What can hang from each mark
Q716: Q358 Q705 Q985
Q705: Q283 Q409 Q541 Q716
Q368: Q267 Q710 Q985
Q283: Q358 Q705
Q267: Q368
Q409: Q68 Q358 Q705 Q710
Q68: Q409
Q710: Q368 Q409
Q358: Q283 Q409 Q541
Q541: Q267 Q358 Q705
Q985: Q716

Each row was made from one small tree. The marks that hang from a mark follow it in brackets, in the order of their numbers. Every link used is in the known rows. Write each row's tree.
Known rows
Q267[Q368[Q710[Q409]]]: [-36  -6  -9  34  37 -28  30 -10  -6   9  37  25   5  -3 -12  12  -6  44
  34  20 -11  -8  -6  36   1 -41  -8  -7  10 -22 -30 -12 -12 -32  -1  -3
  46 -16   1   9  32  -1   4   8   9  -7  -5 -20   4 -58]
Q985[Q716[Q705[Q283[Q358[Q409[Q68 Q710]]] Q541]]]: [-10  10   6  47   7 -21 -20  -4 -24  18  18   6  -4  12   7  17   2  42
  27  29 -25 -33   5  15  13 -38 -20  15  44 -16 -25 -16  -3 -31  -5   4
 -11 -10   6  15  45  -2   8  22   0   0   3 -27  -5   8]
Q705[Q283 Q541[Q267 Q358[Q409[Q710]]] Q716[Q985]]: [-17  18  12  40  28 -10 -11  -6 -16 -12  26 -25  51   8   5  35  11  40
 -12  24 -10 -26  -3  27  17 -30 -45   6  37 -33  -1  -1  10 -24 -12   1
 -28 -20  -7  -5  47  -2  13   7  -3 -11   8 -29 -24 -12]
Q267[Q368[Q710]]: [-38  -6 -14  35  36 -29  32  -9 -16  11  41  27   6  -3 -11  11  -2  49
  27  21  -8 -18  -6  44   4 -37 -14 -12   4 -23 -27 -17 -11 -39  -1  -1
  43 -18   0  10  31   1   7   3  13  -8  -5 -16  -7 -53]
Q368[Q267 Q985]: [-46 -20 -13   8  13 -12  14   0 -24   2  31  67 -38  -2  -3 -30   2  46
  15  20  -3 -11 -15   9  -6 -20 -21 -11  16 -34 -20  -4   6 -61   6  -8
  16 -20   1  23  22 -39  -3  -5  19 -17  -2  -3   4 -28]
Q716[Q705[Q283]]: [-19  -8   7  45   3  -9   3  -4 -16  20  25   2  -7   6   7   0   7  40
  20  26 -19 -30  -2  24  13 -32 -30  17  41 -41 -19 -17  -4 -30  -4   3
   7 -14  21   5  35 -19   2  16   7 -12   7 -24 -14 -22]
Q710[Q368]: [-45 -16 -11  27  30 -14  18  -9 -17  16  24  30   0   0 -12 -15  -5  37
  17  16  -5 -20  -6   7  -4 -28  -3  -7  11 -19 -23 -22   0 -55   5  -2
  11 -13 -12  18  28 -21   9   0  26 -11  -4 -15 -13 -40]
Q68[Q409[Q705[Q716]]]: [-19   8   7  34  24 -13  15 -12 -10  19  15  -9   6   8   4 -11   6  45
  23  11 -10  -1   4  11   4 -34   7   3  28 -29 -25  -9   5 -38   0  -1
  -3 -13  19  12  27 -17   3  14  17   2   8 -15 -11   2]
Q541[Q358 Q705[Q283 Q409 Q716[Q985]]]: [-14  20  26  22  26  -2   0   4 -12   1  28  -8  44   3  11  -5  15  13
   3  18 -27 -28   0  47  24 -23 -52  25  24 -22 -13  -1   2 -21  -8   3
  16 -14  20  -7  49 -31  12  19   9   4  17 -38 -16 -29]
Q710[Q368 Q409]: [-42 -16  -2  26  32 -14  16 -10  -2  14  18  27  -2   0 -12 -14 -11  29
  26  14 -10  -6  -7  -4  -8 -33   8   1  20 -17 -27 -15  -1 -43   4  -5
  17 -11 -10  16  29 -24   3   9  18 -10  -5 -23   3 -47]
Q705[Q283[Q358[Q409]] Q541]: [-16  14 -16  50  21 -28 -25  -2 -25   8  20  -8  25  10  12  24   4  25
  23  27 -16 -25   4  39  10 -40 -42  11  44 -35 -16  -9  -4 -18  -7  10
 -28  -7   4  -8  49   5   5  20   4  -3   4 -20 -14  -2]
Q705[Q541[Q358] Q716]: [-23  12 -13  24  25 -15  -3  -8 -19  -3  27 -13  30  15   2  -8   9  29
   5  20  -5 -21   0  22  25 -33 -40  -5  21 -24 -15   4  -1 -36  -4  -1
 -10 -16   7  -7  42 -24  11   5  23  -7  10 -17 -19 -20]
Q705[Q409[Q68] Q541 Q716[Q358]]: [-18  23 -11  32  16 -28 -16   2 -13  16  15  -9  35  27  22  26   0  54
  10   8  -6 -19   4  27  56 -42   2  20  22  -3 -12  -2  -2 -23  -6  -3
  -9 -14  -3   2  45 -10   9  18  14  17   8 -11 -17 -16]
Q541[Q358[Q409] Q705[Q716]]: [-17  20  15  12  33   8   5  -2 -10  11  33   0  59   4  14 -18   9   5
   9  16 -26 -34   5  56  13 -23 -39  17  13 -26 -22  -3   2 -32  -6   9
  11  -9  24  -8  42 -21  10  19  20   7  16 -32 -17 -30]
Q716[Q358[Q409[Q705 Q710]] Q985]: [-29   9  12  44  21   3   1   5 -23  25  16  11  -7  -4   9  -3   0  75
  22   7 -22 -32 -11  19   5 -37  17  16  34 -21 -16 -20   5 -34  -2  -3
   2 -14  -1  20  34 -14   6   6   6  -1   4 -15  -8 -20]
Q283[Q358[Q409[Q710] Q541]]: [-21  18 -11  39  32 -20 -24   6 -19  25  17   5  33   0   8  12  -7  36
  24  18 -20 -30   9  34 -12 -32 -14   7  34 -28 -28 -23   6 -30  -6   7
  -5  -6   1   3  39  20   9  18   9   4   2 -16  -8  -3]
Q68[Q409[Q358 Q705[Q283 Q541[Q267] Q716] Q710]]: [-13  10  11  54  31   2  -6 -25 -15  12   7 -35   1   9   9  11  10  46
  20  30  -8  -4  14  28  -9 -44 -15   6  43 -38 -16   3  16 -33   7   1
 -30  -8  28   8  31  -3  -2  14  -3  -6  11 -22 -22  25]
Q283[Q358[Q409[Q68 Q710] Q541[Q267]] Q705[Q716]]: [-10  28  -3  36  23 -12 -23  12  -6  11  10 -20  74   8  15  50  -7  36
   8  10  -8 -33  12  23   6 -44 -30   5  44 -23 -19 -16  23 -30 -17  14
 -53  -8   1   2  47  28  15  20  -1  12   3 -26 -12  22]
Q267[Q368[Q710 Q985[Q716[Q358]]]]: [-38  -4   0  29  22 -32  31  -4 -33   5  42  40 -21  -5  -5 -10   1  67
  34  21 -12 -16 -16  11   8 -33 -10 -14   7 -15 -21 -15 -17 -53   3 -12
  46 -24  -5  25  30 -15   7   3   9 -10  -1 -17   4 -51]
Q985[Q716[Q358 Q705]]: [-22  -4  14  39  -1 -11   6   2 -33  21  29  14 -23   7   6 -30   6  65
  26  20 -21 -39 -11  -7  22 -35 -20   9  38 -19 -18 -18 -16 -38   2  -7
   6 -16  10  16  35 -35   8   9  19 -10   6 -19  -8 -24]
Q267[Q368]: [-35  -7 -18  22  33 -18  31   3 -18  10  35  18   3   1  -6   5   1  51
  18  16  -4 -16  -2  34  14 -30 -15 -18   8 -27 -22 -14  -7 -43  -1   1
  31 -16  -5   9  30  -2   6   4  16  -8   0 -10  -9 -41]
Q358[Q283 Q541]: [-24   4 -22  31  25 -21 -16   1 -17  23  22  12   0   5   8 -18  -2  16
  27  23 -20 -18   5  15 -20 -31 -29  -3  37 -32 -25 -22 -17 -10  -7   2
 -18 -13  14  -2  38  -1   8  19  10  -3   3 -12 -14   1]
Q68[Q409[Q705[Q283 Q716] Q710[Q368]]]: [-22   6  21  51  31  -5  13 -26  -6  22   9 -13  -6   6  -6  11   4  52
  17  17 -13  -4  10  12  -6 -29  11   5  32 -24 -24 -13   7 -50   5   1
  12 -14   8  22  27  -3   6  10   6  -5   5 -29 -15   7]
Q409[Q358[Q541] Q705[Q716] Q710[Q368]]: [-33   3  -9  42  42  12  -5 -21 -18  25   2 -24  -3   2   5 -25  -2  39
  19  22  -6 -22   9  -4 -44 -41  -1   6  24 -18 -20  -7  16 -55   9  -2
 -27 -14  15  15  27 -15   1   2  15 -10   3 -17 -35  10]
Q409[Q68 Q358 Q710]: [-28  -3  -5  22  28   9  -5 -14  -9  26  10  34 -26   2   6   4  -3  39
  28  29 -13 -16   9  44 -26 -44   0   1  15 -16 -30  -8  30 -45   3   2
  12  -6  23  37  32  -9   0  10  -3   5   6 -17   4  10]
Q409[Q68 Q358[Q283 Q541] Q705 Q710]: [-18   7 -15  36  29  19 -32 -15  -8  37  -4  10 -31   3  20 -10  -4  11
  41  32 -21 -13  23  34 -52 -52  -1  10  37 -19 -32  -8  18 -24   0   4
 -48  -6  51  20  35  -1  -5  22 -16   8   6 -16 -11  52]
Q541[Q705]: [-29  -9 -11  17  24  -9  10   0 -16  13  30  26  18   3   3 -27   5  23
  22  21 -16 -22   4  48   3 -29 -29   2  21 -30 -26 -12  -3 -38   2   3
  15  -8  17   3  37 -20   7  14  25  -5   6 -16  -8 -33]
Q705[Q283 Q409[Q68 Q358[Q541]] Q716]: [-12  24   1  29  23 -19 -19  -4  -5  23  10 -20  28  18  28  21   2  23
  12  20 -13 -16   6  18  -2 -39 -22  29  24 -13 -10  -2  10 -12 -12   3
 -10 -16  17   9  45  -9   3  26   0  17  12 -24 -26   9]
Q541[Q358[Q409] Q705[Q283 Q716[Q985]]]: [-15  23  25  22  28   4   3   3 -11   4  31  -4  50   0  14  -8  13  10
   4  18 -30 -33   0  45   9 -21 -48  24  23 -30 -13  -3   3 -26 -11   7
   4 -15  19  -5  48 -25  12  18   8   3  17 -38 -17 -23]
Q541[Q267[Q368[Q710 Q985]] Q358 Q705]: [-32  -9   5  13  34   3  18  -2 -16 -12  49  39  42 -12   1  -9   9  14
  15  33 -12 -21   3  73  15 -28 -53  -9  10 -40 -20  -2   0 -49   1  -4
   5 -13  27  -9  34 -13   6  10  -1 -12   7 -26  -5 -58]
Q409[Q68]: [-29  -8 -16  11  16 -14   2  -2  -3  20  20  48  -3   8   4   2  -4  30
  22  19  -8 -12   3  32   1 -37   1  -2  14 -16 -28 -15  11 -40  -7   0
   3 -12  13  23  35 -14   6  13   9   6   1 -11   4  -9]
Q541[Q267 Q358[Q283[Q705[Q716]] Q409]]: [-12  17  21  27  27  14  -4  -6 -12   4  31 -12  60  -1   9  20   4   7
   6  18 -19 -34  -4  45   4 -38 -55   1  37 -36 -14 -11   7  -8 -13  16
 -40  -8  22  -6  42  -1   9  20  -5   0  10 -35 -18  -5]
Q358[Q283[Q705] Q409[Q710[Q368]]]: [-21  13  10  47  33   1   0 -14 -14  28  16  -2  16  -1  -3  32  -9  30
  28  12 -28 -29   0  35 -13 -35  -6   6  34 -18 -31 -31  -2 -18  -2  21
   7  -3  -4  21  37  20   9  19   1   5   1 -36 -10   0]
Q985[Q716]: [-28  -8  -4  20  18 -24  11  -7 -29  12  30  27 -12   7  -9 -28   2  44
  25  21 -13 -22 -12  -2  -9 -33 -20 -12  22 -12 -25 -17  -9 -39   1  -3
  20 -15  -1  24  35 -24  11   7  25  -9  -1 -15  -5 -19]

Which tree is each row?
[-25  15  12  45  17   0  -3  10 -27  26  17   9 -11  -5  19 -13   1  54
  27   4 -28 -30 -13  12  -2 -37   2  19  41 -24 -13 -22  -6 -12  -7   2
 -27 -15   8  13  39 -21   5  14   0   4   6 -17  -8  -6]  Q716[Q358[Q283 Q409[Q705]] Q985]
[-21  12 -14  30  31 -19 -23  16 -18  14  25   6  64  -1  18   1  -3  16
  17  20 -16 -32  11  43  -3 -33 -36  10  37 -39 -20 -19   5 -24  -8   8
 -43  -4   9 -16  42  11   8  23  11   3   3 -14 -15 -13]  Q283[Q358[Q409 Q541[Q267 Q705]]]
[-24  16  -6  48  31 -34   3  -2 -22   1  34 -27  61  17  12  41   2  68
   2  13   2 -24  -4  38  57 -43 -21   8  23 -17  -4  -3 -12 -20  -2  -4
  -6 -18 -15 -13  40   6  10  10  13   1   2 -13 -31 -51]  Q705[Q409 Q541[Q267[Q368[Q710]]] Q716[Q358]]
[-28   8  -5  36  15 -12 -10  23 -25  18  23  17  -9  -4  17 -31   6  46
  22  14 -27 -28   0   8   7 -28 -27  11  43 -31 -12 -20 -17 -16  -4  -8
 -27 -17   6  -4  43 -25  12  11   9  -3   9 -13  -7 -14]  Q716[Q358[Q283 Q541[Q705]] Q985]
[-29   6  -2  28  25   5  11  -5 -27  12  10 -19  -8  -2  13 -38   7  43
  20  13  -6 -19 -11  -7 -32 -45 -17   8  24 -24 -11  -2  23 -38   0  -3
 -37 -18  23  18  31 -45  -3   4  14  -7   7 -10 -23   4]  Q409[Q358 Q705[Q716[Q985]]]
[-26  12 -14  31  33 -42   6  -5 -21  -9  33 -16  61  14   5  39   0  55
   4  15   4  -9  -7  32  41 -36 -15  -2  13 -18 -10  -6  -2 -30  -3  -5
   5 -19 -18  -3  35   8   8  13  12  -1  -1 -12 -23 -50]  Q705[Q409 Q541[Q267[Q368[Q710 Q985]]] Q716]
[-29   0   3  35  26 -18  -1 -22   0  21  21  38 -14  -4   4  -5  -9  10
  49  28 -24  -5  -3  31 -37 -54 -10  15  24 -17 -35  -9   6 -12  -3  -1
   8 -10  31  22  36 -18  -2  21  -6   5  -1 -28  15 -17]  Q368[Q710[Q409[Q68 Q358[Q283]]]]
[-35  -7  -1  28  19 -33  31  -4 -29   4  41  34 -19  -5  -7  -5   1  60
  34  23 -13 -16 -14  12   7 -30 -10 -10   8 -19 -26 -19 -14 -55   2 -10
  46 -23  -1  24  27 -13   5   6   9 -11  -1 -18   3 -51]  Q267[Q368[Q710 Q985[Q716[Q705]]]]
[-19   1 -10  44  30  14 -20 -23 -19  15  11  -2  -9   5  -3  -6   4  23
  30  30 -18 -19  12  52  -9 -45 -18  -3  40 -25 -32  -4   0 -31   4   6
 -16  -6  34   3  37  -4   1  12   1 -10   5 -21 -15  11]  Q409[Q705[Q541[Q358[Q283]]] Q710]
[-14   5  -5  36  17   0 -11   5 -12  10  29   1  25   6  14  27   3  22
  19  27 -17 -30  12  55  41 -37 -25  10  32 -40 -21 -11  -3 -19  -7   5
 -42  -7  22 -13  38   1   2  21  -8   1   8 -20 -13 -18]  Q716[Q705[Q541[Q267[Q368] Q358[Q283 Q409[Q68]]]]]
[-43 -16   0  14   4 -12  12   2 -36   4  33  66 -54   1   0 -45   4  63
  17  21  -8 -21 -21 -15   2 -23 -26 -11  23 -22 -14  -2  -7 -61   9 -13
  12 -23  -2  28  25 -51   0  -7  21 -18   0  -6   6 -22]  Q368[Q267 Q985[Q716[Q358]]]
[-38  12  21  42  30 -13  15   1 -18  15  18   7   5   4  -4  17  -1  88
  -6  -1 -10 -28 -14   0  28 -22   7  14  17  -2 -10 -14   8 -46   3  -7
  35 -22 -34  24  31 -21  13  -5  19  -2   0 -21 -13 -39]  Q705[Q409[Q710[Q368[Q267]]] Q716[Q358 Q985]]
[-16  11  11  47   0 -12 -26  29 -15  25  16   6   4   2  28  16   0  58
  18  12 -26 -31   1  11  39 -35  -4  33  51 -29 -10 -27  -5  -3 -11  -9
 -51 -15  11  -3  40 -13   7  22 -13   9   8 -15  -8 -12]  Q716[Q358[Q283 Q541[Q267]] Q705[Q409[Q68]] Q985]
[-49 -17  -1  27  35  10  11 -17 -27  14  18  41 -47  -9  -8 -22  -2  52
  20  27  -6 -18  -6  12 -32 -27  -9  -7  10 -25 -23  -6  22 -70  19  -5
  19 -12  -2  36  19 -30  -4  -9  12 -18  -1 -15  -4 -18]  Q409[Q358 Q710[Q368[Q267 Q985]]]
[-22  13  -4  46  17 -34  -9   8 -25 -18  22 -22  42   7   8  27  10  50
 -10  19   2 -20  -6   0  16 -35 -61  -2  49 -35   5  -5  13 -29 -14  -1
 -59 -24 -17  -5  50  -9  14   6   3 -15   2 -18 -18  -3]  Q705[Q283[Q358] Q541[Q267] Q716[Q985]]
[-15   3  15  28  23  13  -9  -4 -15   2  29   1  40  -2   2  14   5   6
  13  24 -17 -27  -2  54  12 -41 -59  -2  40 -34 -18 -10   4  -6  -6  11
 -32  -4  30  -8  42  -7   8  19  -6  -3   9 -32 -11 -10]  Q541[Q267 Q358[Q283[Q705[Q409]]]]
[-33 -11   2   8  29   6  17   3 -20 -11  41  29  23  -8  -2   0   7  33
   6  26  -3 -16  -5  43  18 -28 -40 -23  13 -41 -13  -5   8 -51  -2  -5
  -2 -15  14   1  30 -13   4   4  -2 -15   7 -17  -6 -44]  Q541[Q267[Q368[Q985]] Q358]
[-14  16  -4  39  13  -2 -25  12 -10  28  18   7  33   9  28  20  -5  30
  23  15 -20 -34   8  30  13 -46 -19  14  48 -30 -14 -20 -10  -4 -13   8
 -59  -8  18  -5  45  11   8  24  -7  12   7 -18 -15  10]  Q716[Q358[Q283[Q705] Q409[Q68] Q541[Q267]]]
[-28   7 -18  33  26  -3  -3  -6 -31   5   9 -29  -4   5  14 -31   8  41
  23  17  -2 -16  -5  -4 -17 -49 -18   7  28 -25 -10   5  16 -35   2  -4
 -56 -16  19   6  35 -41  -3   3  17  -8   6  -5 -27   6]  Q409[Q358 Q705[Q541 Q716[Q985]]]
[-39 -11   5  37  14 -18   0 -16 -12   1  24  59 -36 -10  -1 -19  -3  26
  38  28 -14  -4 -15  11 -31 -41 -26  11  36 -31 -27   3   5 -44   2  -8
   1 -20  25  17  29 -38  -9   7  -2 -16  -8 -21  16 -22]  Q368[Q267 Q710[Q409[Q705[Q283[Q358]]]] Q985]
[-18   5  -5  37  25 -17   3 -12 -12   9  16 -19  22  12   5   0   6  44
  17  17  -2   0   8  17  17 -39  -1  -1  34 -35 -19  -4   4 -35   1  -2
 -35 -11  15   0  30 -10   3  13  14  -3   5 -10 -17   1]  Q68[Q409[Q705[Q541[Q267] Q716]]]
[-12  24  -7  35  21 -20 -20   9  -8  19   8 -15  22  10   9  28  -3  31
  19  10 -21 -18   6   9   1 -37 -17   8  40 -12 -23 -22  -3  -5 -13   5
 -20 -13   3   9  46  11  15  22  -1  13   5 -24 -10  19]  Q358[Q283[Q705[Q409[Q68 Q710] Q716[Q985]]] Q541]
[-17   4  -6  32  11  -9 -17   7 -12  31  14   1   5   9  20   3  -1  32
  32  22 -20 -26   7  31  17 -40   0  32  26 -24 -26 -15   7 -20  -2  -2
 -11  -5  28   5  33 -16  -3  25   6  12   9 -14 -13 -14]  Q716[Q705[Q409[Q68 Q358[Q541]]]]
[-20   7   4  38  23  -5  -4  -8 -10  24  11  10   3   5  -2  31  -6  26
  28  13 -21 -19   3  34   4 -41 -11   5  33  -9 -31 -25   1 -16  -3  14
   2  -4   6  21  40   6   9  22  -2   9   1 -32  -2   6]  Q358[Q283[Q705[Q409[Q68 Q710[Q368]]]]]
[-22  -7   0  37  15 -21  -9  -6 -21  14  20  13   7  13  -4  17  -3  50
  19  25 -13 -26   1  12  26 -35   2   7  29  -6 -25 -20  -3 -39   4  -5
  -7  -8  -7  17  35  -6   9  15  10  -1  -3 -20 -11 -21]  Q985[Q716[Q705[Q409[Q68 Q710[Q368]] Q541[Q267]]]]
[-32   4  10  40  22   8   0  -9 -24  30  16  18  -5   0  12  -9  -4  62
  27  12 -19 -29  -6  23   2 -34  21  13  28 -20 -19 -18   0 -52   5   0
  10 -11   5  22  29 -10   2  10   8  -2   5 -18 -12 -23]  Q716[Q358[Q409[Q705 Q710[Q368[Q985]]]]]
[-18   6 -12  22  21  -2 -19   1   2  21   5  11 -11   5  17  -7  -8   3
  44  23 -20  -4   8  10 -24 -53 -17  12  39 -24 -29  -5   7  -6  -6   1
 -36  -5  33   9  41 -17  -4  27  -8   9   6 -23  10  16]  Q710[Q409[Q68 Q358[Q283[Q705] Q541]]]
[-48 -21  -2   4  19 -14  12  -4  -3   5  17  80 -46   1 -10 -23 -13  30
  25  18  -7   3 -10 -29 -12 -27  14  -4  13  -4 -27  -5   6 -66   7 -15
   3 -18 -13  37  25 -46  -1   3   8  -6 -10 -18  24 -25]  Q710[Q368[Q267 Q985[Q716]] Q409[Q68]]
[-32  -6   1  12  26  -9   1  -3 -13  16  21  57  -3   5   0  -6  -3  32
  20  21 -19 -17   6  41  10 -22   1   9  11  -3 -32 -11   5 -54   9  -2
  32  -8   1  25  33 -18   6  14  13   7   0 -22   2 -24]  Q541[Q705[Q409[Q68 Q710[Q368[Q267 Q985[Q716]]]]]]
[-16  18  -2  38  18 -12  -6  10 -23  13  17  -7  41  -1   7  21  -3  32
  29   8 -16 -35  -3  33   8 -46 -34   7  40 -28 -24 -18  11 -24  -8  18
 -24  -1   7   5  45   3   8  19  12   6   4 -25  -3  -1]  Q283[Q358[Q409] Q705]
[-25   3  -8  38  18 -31   0  -1 -20 -15  26 -19  36  12   4  23  10  52
 -12  21   4 -16  -9   0  15 -33 -47  -4  40 -34   4  -4   5 -29 -11  -4
 -40 -26 -17  -2  45 -13  13   3   8 -18   2 -15 -24 -16]  Q705[Q283 Q541[Q267] Q716[Q985]]
[-42 -13 -13  21  18 -10  -9 -14  -5  10  18  68 -44  -6   8 -32  -7  17
  45  31 -11   2  -6   8 -42 -47  -3  14  21 -25 -31   8  11 -44   5 -15
 -17 -18  36  20  24 -44 -15   7  -2  -5  -7 -11  14 -12]  Q368[Q267 Q710[Q409[Q68 Q358[Q541] Q705]] Q985]
[-22   6   6  38  16  -9  -5  -1  -4  13   9 -15   2   8  13 -18   1  40
  22  13 -15  -9  -5 -17  -9 -43 -11  19  50 -26 -12  -2  -4 -21  -9  -8
 -22 -21  17   1  40 -28   1  16   4  -8   5 -22  -9 -10]  Q710[Q409[Q705[Q283 Q716[Q358[Q541] Q985]]]]
[-26   5 -17  31  28  -6 -15  -3 -25  24  18   1 -15   0  16 -32   2  14
  34  28 -19 -20   3  15 -37 -40 -37   3  31 -35 -20 -12  -2 -10   1   2
 -30  -9  27   4  35 -17  -1  16   8  -3   9 -11 -16   8]  Q409[Q358[Q283 Q541]]
[-21   3 -18  28  37 -14  -9   0 -20  -5  34  -7  51  10   0  30   4  28
  11  26  -4 -18   4  66  50 -39 -30  -3  18 -27 -17  -1  -7 -18   1   1
 -12  -4   4 -21  39   4   5  14   6  -1   4 -13 -21 -44]  Q705[Q409 Q541[Q267[Q368] Q358]]
[-10   1   6  49   9  -7 -23  -4 -17   6  26 -19  32  12  11  26  10  25
  13  33 -18 -31   4  53  46 -37 -42  26  45 -41 -15  -6  -6 -12  -3   2
 -24  -5  26 -20  42  -9   1  23  -2  -7  10 -26 -25 -29]  Q716[Q705[Q283 Q409 Q541[Q267 Q358]]]
[-32 -10 -20  24  29 -27  -1  -1 -15   2  30  18  17   0   1 -12  -5  35
  28  28  -5  -7  -2   1 -16 -40 -13 -11  28 -29 -21 -12 -12 -37  -2 -13
 -21 -19   9  -1  31  -1   3  12   4 -13  -7 -10 -10 -31]  Q358[Q541[Q267[Q368[Q710[Q409[Q705]] Q985[Q716]]]]]
